Known rows, with every step that occurs
pudan/govut/koroken/muni/zisip: -16; 199; -151; -279; -57; -39; -199; 69; -129; 4; 95; 266; 13; -81; -12; -104; -163; -72; -9; -62; -123; -199; 155; 216; -85; -82; -249
pudan/zisip/govut/koroken/muni: -7; 309; 28; -364; -263; -305; 297; -95; -120; -223; 171; 151; 60; -54; 68; -140; -79; -32; 342; 3; -166; -241; -109; 105; 21; 21; 32
govut/pudan/zivo: -86; -86; 119; 10; -191; -275; 533; -20; -145; -7; -6; -90; 7; -381; -3; -155; -61; 5; -18; 19; 40; -265; -38; -170; 176; -237; -86
pudan/zisip/govut/koroken/muni/kagi: 5; 233; 110; -290; -224; -153; 200; 53; -110; -221; -121; -50; 21; -73; 101; -172; -30; -38; 316; 20; 83; -31; 93; 216; 90; -22; 80
muni/koroken/govut: 56; 215; -107; -183; 57; -62; 86; -195; -139; 181; 179; 114; 70; 37; 87; -156; 49; -37; -307; 170; 184; -148; -304; -149; -165; -285; -27
befozum/muni: -23; -104; -48; 146; -161; -39; -37; -200; -107; 78; -126; -257; 1; -247; 41; -351; 168; 27; -264; 60; -252; -8; -262; -18; 145; -319; -69
koroken/govut/pudan/zisip/muni: 44; 315; -52; -363; -179; -145; 510; 22; -147; -36; -105; 392; 11; 16; 73; 54; 61; 16; 125; -21; 47; -444; -219; -476; -11; 217; -122
lusat/befozum/muni/zisip/govut: -87; -38; -23; -44; -30; -331; 300; -128; -144; -151; -147; 72; -118; -162; -4; -115; 184; -49; -380; 76; -132; 127; -192; -68; -32; 300; -4
govut/koroken/muni/zisip: -101; 52; -70; -161; -229; 47; -326; -54; -103; 134; 117; 129; 141; 69; -62; -198; -181; -38; -79; 17; -101; -183; 115; 277; -154; -77; -143
koroken/muni/zisip/govut/pudan: -83; 276; 5; -312; -89; -148; 165; -13; -160; -168; -222; 240; -188; -53; -23; 114; -114; -18; 48; -56; 61; -112; 73; 194; -57; -17; -25
lusat/befozum/muni/zisip/pudan: -141; -233; -44; 79; -125; -188; 306; -140; -145; -113; -150; 85; -61; -76; -8; -127; 134; -74; -377; 88; -165; 127; -167; -79; -16; 528; -80
kagi/muni/befozum: 3; -51; -247; 417; -194; 86; 257; -26; -65; 55; 125; -544; 2; -198; -76; -298; 236; 38; 122; 140; -49; -89; 228; -325; 241; -448; -232
zisip/govut: -24; 286; -45; -115; -33; -336; 249; -198; -130; -125; -32; -216; -103; -203; 24; -60; 107; -37; -34; 113; -32; -180; -209; -180; -59; -265; 65
zisip/pudan/zivo: -36; 18; 233; 13; -54; -279; 583; -156; -134; -93; 7; -158; 14; -360; -1; -105; -11; -122; 8; 143; 82; -206; -180; -196; 85; -69; -1
zisip/pudan: -86; 79; -56; 21; -125; -191; 266; -199; -123; -85; -52; -230; -58; -113; 30; -72; 61; -54; -29; 126; -62; -177; -219; -193; -48; -45; -5
befozum/muni/koroken/govut/pudan/zisip: 15; 18; -53; -141; -193; -157; 452; -81; -176; -12; 101; 503; 40; 1; 203; -278; 6; 21; -168; -14; -35; 28; -399; -181; 163; 2; -89
lusat/befozum/muni/koroken/govut: 27; -131; -68; -124; 11; -69; 250; -177; -144; 100; 90; 163; 57; -53; 122; -203; 208; -2; -490; 122; -16; 91; -332; -46; 19; 139; -45
lusat/befozum/muni/zisip/govut/pudan: -180; -160; -34; -64; -130; -404; 455; -9; -176; -239; -149; 229; -191; -177; 11; -20; 69; 16; -231; -38; -186; 113; -85; -127; 58; 374; -82
zisip/pudan/govut/koroken/muni: -17; 177; -55; -328; -77; -153; 119; 20; -133; -210; 122; 122; -59; -183; 58; 37; -127; -73; 358; -70; -239; -235; 20; 138; 57; -22; -176
koroken/muni/zisip: -17; 186; -102; -133; -107; 164; -180; -141; -101; 135; -201; -32; -12; 20; -66; -125; 13; -44; -296; 69; 81; -144; 42; 314; -131; -87; -25
pudan/govut/zisip/muni/koroken: 60; 269; -97; -240; -83; 362; 516; -141; -132; -129; 453; 247; -48; -52; 254; -143; -83; -33; -58; 92; 229; -371; -65; -239; 28; -55; -60
kagi/muni/koroken/govut/pudan: 31; 31; -82; 13; -116; -89; 392; 9; -153; 89; 308; 186; -17; 51; 134; -79; 11; 52; -137; 27; 267; -147; 62; -645; 61; -209; -289
koroken/govut: 39; 233; -140; -211; 15; -196; 81; -120; -136; 164; -195; -33; 50; -109; -27; -90; 145; 0; -163; 119; -28; -229; -326; -223; -127; -260; -90
govut/koroken/muni: -71; 26; -59; -181; -265; 28; -209; -95; -89; 82; 141; -104; 132; -69; 1; -191; -80; 16; 101; 9; -205; -258; 50; 249; 1; -250; -105
muni/koroken: -27; 75; -118; 52; -113; 65; 60; -272; -108; 97; 357; -187; 28; -9; 120; -276; 26; -31; -331; 163; 143; -135; -120; -35; -78; -272; 16
zisip/govut/pudan/zivo: -72; 104; 235; -149; -72; -505; 732; -20; -170; -226; -13; 15; -115; -447; 17; -7; -80; -38; 161; 19; 64; -226; -84; -235; 159; -212; 18
kagi/muni/koroken/govut: 114; 131; -78; 30; -10; 5; 223; -112; -128; 182; 346; 19; 56; 38; 124; -170; 112; -19; -288; 144; 318; -133; -41; -593; -34; -275; -216
kagi/muni: 22; 5; -123; 268; -208; -8; 203; -102; -91; 88; 111; -435; 5; -140; 40; -238; 202; 16; -186; 98; 68; -203; 120; -544; 86; -257; -207
lusat/befozum/muni/zisip: -108; -224; -139; 106; -163; -99; 115; -123; -123; 62; -122; -34; 4; -96; -25; -268; 197; -9; -541; 86; -163; 84; -107; 12; -23; 316; -111
lusat/befozum: -116; -78; -183; 6; -179; -161; 333; -151; -113; 23; -36; -362; -4; -117; -4; -134; 230; 39; -292; 125; -78; -199; -65; -97; -41; 173; 6
befozum/muni/zisip/pudan/govut: 2; 81; -64; -9; 67; -214; 162; -55; -164; -169; -161; 215; -185; -255; 47; -120; 53; -136; -208; -9; -183; 89; -224; -152; 59; 79; -205

Rows
-52; 129; -141; -248; -75; -283; 240; 9; -166; 85; -212; 132; -17; -95; -3; 17; 26; 70; -29; 4; -77; -233; -236; -283; -37; -204; -154 -> koroken/govut/pudan
18; 211; -31; 117; -48; -243; 265; -69; -128; -80; 82; -66; -105; -75; -4; -88; 95; -77; -196; 103; 198; -88; 119; -614; -94; -81; -160 -> kagi/muni/zisip/govut
-51; 190; 37; -322; -142; -219; -8; -97; -121; -136; 122; 3; 13; -136; 18; -44; -105; -17; 285; 8; -178; -225; -13; 173; -18; -257; -20 -> zisip/govut/koroken/muni
-55; 309; -63; -106; 9; -303; 134; -150; -147; -86; -65; 22; -90; -80; -41; -58; 16; -95; -223; 128; 76; -102; -155; -183; -215; -86; 26 -> muni/zisip/govut
-9; -172; 12; 208; -130; 100; -135; -51; -97; 81; -419; -436; -36; -249; 82; -379; 236; 20; -280; 89; -5; 200; -60; 99; 213; -373; -30 -> befozum/muni/kagi
-87; -241; -119; 107; -192; -121; 235; -164; -109; 4; -123; -289; -7; -217; 39; -271; 287; 50; -369; 77; -266; 8; -172; 11; 137; 123; -50 -> lusat/befozum/muni
173; 398; -3; -317; -52; 81; 338; -185; -126; 53; 285; 367; 103; 157; 175; -106; 61; -91; -160; 147; 303; -359; -299; -352; -138; 131; 3 -> pudan/zisip/muni/koroken/govut
-54; -293; -75; 128; -179; 42; 241; -246; -112; 21; 263; -126; 10; -100; 144; -354; 183; 13; -495; 115; -49; 82; -145; 80; 122; 107; 2 -> lusat/befozum/muni/koroken
-77; 98; -20; 76; -183; -375; 118; 22; -125; -79; 424; 102; 37; -25; -4; -147; -105; -68; 15; 60; 16; -123; 176; -670; -115; -57; -286 -> kagi/muni/zisip/govut/koroken
-8; -95; -33; -121; -50; -73; 160; -85; -169; 84; 83; 366; -3; -72; 153; -190; -20; 40; -230; -3; -56; 50; -318; -110; 135; -264; -138 -> befozum/muni/koroken/govut/pudan
38; -17; -96; 287; -188; 112; 205; -178; -94; 88; 487; -277; 13; 0; 147; -300; 111; -14; -317; 141; 275; -137; 144; -454; 48; -262; -165 -> kagi/muni/koroken
39; 141; 1; -26; -94; 272; 27; -263; -87; 70; 438; -63; 26; 63; 147; -153; 35; -71; -241; 153; 249; -330; -29; -170; -92; -133; 3 -> zisip/muni/koroken
-16; 204; -145; -310; -103; -43; 441; -114; -155; 104; -173; 151; 109; -57; 45; -151; 7; 82; -64; 137; -7; -229; -419; -278; -90; -187; -40 -> koroken/govut/zisip
37; 279; -162; -241; -182; -17; 563; 97; -124; -65; -103; 275; 20; -25; -30; -8; 109; 30; 422; 18; -60; -326; -120; -262; 137; 26; -130 -> koroken/govut/pudan/zisip/muni/befozum
30; 255; -154; -248; -85; 312; 480; -37; -106; 50; -87; 158; 99; -54; -35; -81; 63; 47; 330; 168; -21; -300; -190; -197; 44; -210; -77 -> koroken/govut/zisip/muni/befozum
85; -74; 185; -3; -57; -185; 709; 62; -164; 76; 352; 255; 47; -187; 113; -108; -62; -19; -113; 46; 405; -174; 79; -653; 195; -229; -273 -> kagi/muni/koroken/govut/pudan/zivo
-55; 108; -155; -10; -249; 432; 446; -111; -68; -38; 66; -148; 61; -104; -1; -214; 45; 57; 313; 168; -50; -300; 1; -69; 138; -226; -38 -> govut/zisip/muni/befozum
-37; 105; -122; -215; -51; -142; 247; -74; -171; 90; 175; 291; 8; 36; 103; -63; -73; 26; -158; 53; 132; -162; -206; -200; -67; -201; -86 -> muni/koroken/govut/pudan
19; -54; 237; 237; -86; -210; 587; -23; -131; -43; 124; -4; 4; -231; -38; -126; -24; -160; -168; 131; 305; -115; 148; -634; 38; 108; -235 -> kagi/muni/zisip/pudan/zivo
71; 104; -100; -44; -131; 159; 596; -112; -140; 113; 367; 210; 115; 62; 195; -243; -17; 46; -173; 163; 335; -139; -112; -635; 4; -184; -195 -> kagi/muni/koroken/govut/zisip
75; 129; -109; -21; -227; -146; 692; 23; -160; -6; 336; 328; 27; 104; 188; -173; 27; 24; -86; 19; 288; -162; -29; -693; 96; 64; -240 -> kagi/muni/koroken/govut/pudan/zisip
-130; 169; -57; -153; -133; -419; 415; -69; -159; -215; -51; -33; -174; -225; 38; 27; 4; 34; 134; 1; -83; -187; -134; -211; 32; -223; 7 -> zisip/govut/pudan
0; 120; -193; 19; -125; 269; 16; -113; -64; 54; -203; -389; -15; -161; -109; -178; 147; 26; 193; 94; -144; -106; 106; 518; 170; -440; 8 -> koroken/muni/befozum
37; -10; -38; -174; -76; 156; 356; -214; -157; 100; 110; 378; 123; -37; 208; -361; -39; 39; -263; 133; 1; 49; -495; -116; 66; -260; -54 -> befozum/muni/koroken/govut/zisip
-124; 122; -71; 18; -86; -174; 138; -161; -134; -36; -50; 16; -44; -5; -31; -61; -34; -114; -213; 128; 38; -97; -143; -175; -206; 127; -62 -> muni/zisip/pudan
-70; -354; -21; 156; -158; 26; 132; -15; -106; 12; -405; -467; -47; -220; 72; -304; 352; 43; -368; 89; -14; 210; 11; 101; 202; 71; -19 -> lusat/befozum/muni/kagi
-132; 170; -29; -143; -111; -465; -18; -70; -139; -85; 273; 208; 58; -28; -35; -136; -190; -85; 0; 94; -124; -146; -86; -231; -253; -74; -105 -> muni/zisip/govut/koroken
-7; 268; -135; -121; 28; -281; 381; -78; -150; -206; -44; -90; -183; -260; 61; 14; 85; -92; 40; 41; -102; -207; -175; -232; 20; -65; -106 -> zisip/pudan/govut
-115; 152; -21; -152; -147; -462; 105; -105; -130; -130; 270; -51; 41; -156; 29; -125; -82; -27; 181; 78; -218; -227; -163; -241; -80; -261; -43 -> zisip/govut/koroken
-42; 141; -42; -155; -257; 314; 397; -178; -100; -1; 73; -34; 63; -50; 100; -162; 1; 34; 6; 132; 55; -410; -126; -283; -20; -48; -32 -> govut/zisip/muni
-51; 216; -62; -331; -50; -141; 664; -127; -171; -66; -174; 264; 48; -38; 57; -13; -62; 15; 120; 152; -9; -194; -460; -359; -97; 30; -39 -> koroken/govut/zisip/pudan
-27; 120; 34; -57; -312; 135; 392; 98; -110; -119; -227; -94; -59; -23; 129; -120; 93; 21; 95; 11; 251; -237; 148; -223; 142; 161; -32 -> govut/pudan/zisip/muni/kagi
-26; 194; -30; -308; -40; -3; 659; -210; -174; -58; 193; 409; 68; 83; 176; -85; -159; -31; -23; 194; 207; -111; -435; -293; -139; 8; 12 -> muni/koroken/govut/zisip/pudan
3; -26; 57; -203; -49; 62; 550; -225; -176; -69; 111; 484; 53; -11; 220; -227; -103; -21; -83; 131; 24; 107; -547; -192; 56; -37; -30 -> befozum/muni/koroken/govut/zisip/pudan
36; 73; 56; 11; -87; 311; -67; -33; -77; 59; -274; -405; -31; -94; 67; -122; 198; -36; -122; 136; 278; -202; 146; -122; 9; -168; -19 -> zisip/muni/kagi
85; 21; -18; -86; 36; -6; -15; -214; -142; 168; 98; 195; 64; -73; 137; -279; 87; -27; -402; 114; -6; 59; -412; -61; 30; -340; -54 -> befozum/muni/koroken/govut
